Each row was made from one path, in order. Every step used is in the known rows, and no mark comes twice. Write each row's path.
In the rows, 128 means zero.
Known rows
rifu -> sose -> foro: [138 121 197 134 127 148 113 141 136 130 123 157 114  92 128 125 113 153
 144 112 160 153 103 119 150 120 128]
rifu -> linilat: [141 115 137 141 124  94 134 128 152 131 121 118 138 171 105 146 118 147
 148 105 154 149  88 138 112 159  84]
savo -> sitez -> linilat -> rifu: [142 150 144 101 129 100 121 146 106 179 116  95 212 111  96 109 155  93
 110 123 143 173 135 165 176 102 136]
rifu -> linilat -> sitez -> sose -> foro: [173 167 119 136 132  83 143 157 143 117 126 111 120 166 112 129  84 162
 134 118 223 167  73 128 132 166 125]
savo -> rifu: [139 130 134 121 156 167 104 130 119 166 150 131 127 150  72  82  90 126
 117 128  90 132 129 141 148 154 119]
foro -> linilat -> sitez -> sose -> rifu: [146 170 124 123 132 124 121 200 128 114 135 110  89 183 146  82 163  98
 111 183 190 136 104 122 139 131 176]
savo -> foro -> linilat -> sitez -> sose: [160 133 114 121 117 140  79 176  90 133 121 121 114 188 162  77 169 142
 107 159 209 144  84 148 116 120 140]
sitez -> sose -> foro -> linilat -> rifu: [136 163 135 117 118 177 142 178 135 115 144 144 133 163 126  54 125  95
 145 161 203 164 115 118 133 121 127]
sitez -> sose -> rifu -> linilat -> foro: [119 144 125 139 125  83 126 203 172 109 153 115 102 174 100  95  46 124
 119 155 159 176 106 155 143 133 147]
tovi -> rifu -> sose -> foro -> linilat: [162 125 181 113 133 145 110 151 142 104 123 185 136 140 113 105 152 142
 158 123 208  87 107 127 129 108 102]
sose -> foro -> linilat: [118 106 172 108 121 193 125 150 131 126 124 161 127 161 154  93 155 141
 153 151 178 135  86  81 129 120 118]
sitez -> sose: [148 174 108 131 136 110 120 160 132 104 127 105 116 143 107  99  89 113
 109 151 158 145 153 154 129 127 144]
linilat -> rifu -> sose -> foro: [129 131 169 143 105 174 159 140 131 147 153 171 154  83 130  92 132  95
 167  99 165 167 102 130 148 124 107]
sose -> foro: [120 115 167 113 117 167 131 129 132 129 131 156 131 117 137 113 105 160
 145 123 164 137  98  93 137 123 125]
rifu -> memev: [119 130 101 133 127 103 119 121 151 138 140 162  64 112 174 186 182 147
 125 126 146 146 144 173 112 167 114]
sose -> rifu: [ 98 104 173 129 109 118 116 165 151 116 151 137 111 130 130 101 108 122
 117 142 113 134 123 103 149 121 145]
savo -> sitez: [159 133 135  99 132  98 128 147 120 152 102 102 155 146 110 129 137 128
 105 128 143 153 121 147 153 104 162]
sitez -> sose -> rifu: [123 154 142 128 123 106 105 190 153  93 152 114 100 148 107  80  77 107
  96 164 143 152 147 131 149 119 157]
tovi -> rifu -> sose: [168 134 150 127 136 103 110 139 137 102 123 167 140 118  97 125 136 133
 142 105 177  83 133 155 131 110 107]
foro -> linilat: [127 123 134 119 126 161 122 152 128 130 120 130 120 182 139 102 194 102
 141 164 146 125 113 120 114 126 121]
savo -> sitez -> linilat -> rifu -> sose: [149 156 161 110 135  91 112 155 106 181 113  95 204  96  91 117 155  88
 108 117 144 180 133 177 185  99 140]
foro -> linilat -> sitez: [146 155 117 120 138 136 131 157 114 132 123 122 109 167 154 112 198 110
 128 158 178 122  94 117 128 134 150]
sitez -> linilat -> rifu: [110 152 141 132 123 128 116 131 109 165 149 119 200  88 110 109 148  82
 136 122 125 149 150 151 156 125  99]

Write each row's path
[164 194 112 125 139 114 138 163 120 112 138 123 111 118 137 105  86 147
 110 142 213 146 103 117 155 136 174]	linilat -> sitez -> sose -> foro
[165 161 138  93 121 141 142 188 126 145 119 119 168 169 107  67 138  96
 120 152 212 184 110 142 161 101 156]	savo -> sitez -> sose -> foro -> linilat -> rifu
[ 94 144 117 126 160 113 102 142 121 175 136 115 172  95 123 156  94 132
 127 140 110 145 121 170 162 108 149]	sitez -> linilat -> foro
[131 162 116 118 114 164 134 177 148 119 150 162 102 153 148  85 151 104
 140 164 213 173 125 142 127 142 117]	sitez -> sose -> foro -> linilat -> rifu -> memev
[104 153 123 133 123 113 115 125 124 168 155 141 158  79 139 143 184  91
 130 122 135 165 159 178 147 148  97]	sitez -> linilat -> rifu -> memev
[138 120 200 130 128 166 101 156 137 125 114 155 106 132 134 110 152 133
 150 136 176 152  93 115 142 116 129]	rifu -> sose -> foro -> linilat
[122 129 126 126 111 183 158 157 125 147 144 148 148 167 141  77 208  63
 161 149 156 139 109 127 120 128 105]	foro -> linilat -> rifu
[149 146 128 110 135  59 125 208 157 142 127  95 139 179  90 107  75 125
 102 145 171 193  97 171 166 109 180]	savo -> sitez -> sose -> rifu -> linilat -> foro
[112 116 148 117 108 198 150 144 140 147 153 189 122 144 173  97 199 111
 171 144 200 158  92 109 123 141  97]	sose -> foro -> linilat -> rifu -> memev
[150 119  90 126 144  86 147 141 160 128 138 165 160 170  97 142 103 155
 169  99 188  96  82 163 114 133  93]	tovi -> rifu -> linilat -> foro
[139  94 150 130  96 180  97 164  97 150 131 152 147 166 150  65 200 107
 140 130 177 163  85 158 120 116  98]	savo -> foro -> linilat -> rifu -> sose
[167 203  88 135 145  86 138 162 114 114 130 100 104 126 131 123 103 124
 104 143 185 143 121 140 149 135 174]	linilat -> sitez -> sose
[137 156 142 111 126 163 116 180 138 106 128 135 113 172 127  72 114 121
 128 173 199 154 121 116 131 118 137]	sitez -> sose -> foro -> linilat
[115 150 187 136 120 144 108 140 116 163 141 136 187  66 110 106 135  97
 142 111 146 167 131 146 169 116 101]	sitez -> linilat -> rifu -> sose -> foro
[150 187 117 133 131  85 131 185 131 105 151 109  87 127 133 100  88 123
  90 151 180 143 119 129 162 131 189]	linilat -> sitez -> sose -> rifu
[165 120 119 125 131  87 131 128 154 105 129 155 160 175  88 134 126 150
 156  99 194  88 105 144 105 136  69]	tovi -> rifu -> linilat
[192 165  96 124 138  60 137 149 144  93 127 139 145 174  93 126 109 150
 138 106 233  94  99 154 121 146 105]	tovi -> rifu -> linilat -> sitez -> sose
[161 183  99 124 143 129 126 181 113 120 124 106  99 180 145  99 172 101
 116 174 198 133 105 129 128 131 159]	foro -> linilat -> sitez -> sose
[133  90 128 123  94 183 105 153  93 154 139 150 157 177 159  64 200 109
 142 138 176 150  89 143 109 119  96]	savo -> foro -> linilat -> rifu
[167 160 144  88 133 125 119 187 128 133 101 103 144 180 107  82 127 122
 105 159 206 176 111 136 155  97 168]	savo -> sitez -> sose -> foro -> linilat
[189 157 115 119 136  76 141 147 148  98 129 156 146 168 100 119  98 167
 148 107 252 103  86 137 126 141  98]	tovi -> rifu -> linilat -> sitez -> sose -> foro
[152 139 191 131 136 151 114 161 127 130 117 149 100 121 144 114 155 139
 146 133 192 151  80 111 150 121 144]	rifu -> sose -> foro -> linilat -> sitez
[108  92 178 138 110  91 119 165 173 120 146 134 117 168 111 111 102 137
 130 123 136 155  91 111 138 148 112]	sose -> rifu -> linilat
[116 154 170 140 127 123 104 138 114 164 140 120 188  71 105 113 148  78
 138 116 125 162 149 165 163 116 106]	sitez -> linilat -> rifu -> sose
[ 94 108 152 131 108 100 102 160 170 124 163 163  63 118 163 147 154 136
 112 138 128 150 137 143 142 154 136]	sose -> rifu -> memev
[173 171  98 145 138  61 142 156 143 117 121  96 117 172 107 137  97 147
 126 118 203 160  82 148 129 163 124]	rifu -> linilat -> sitez -> sose
[138 161 137 118 128 141 123 160 136 104 136 131 121 136 115  88  72 138
 123 148 184 155 130 120 139 124 139]	sitez -> sose -> foro
[116 114 165 113 108 209 154 147 130 142 143 177 151 149 150  70 169 105
 172 143 188 151  85  88 133 120 106]	sose -> foro -> linilat -> rifu
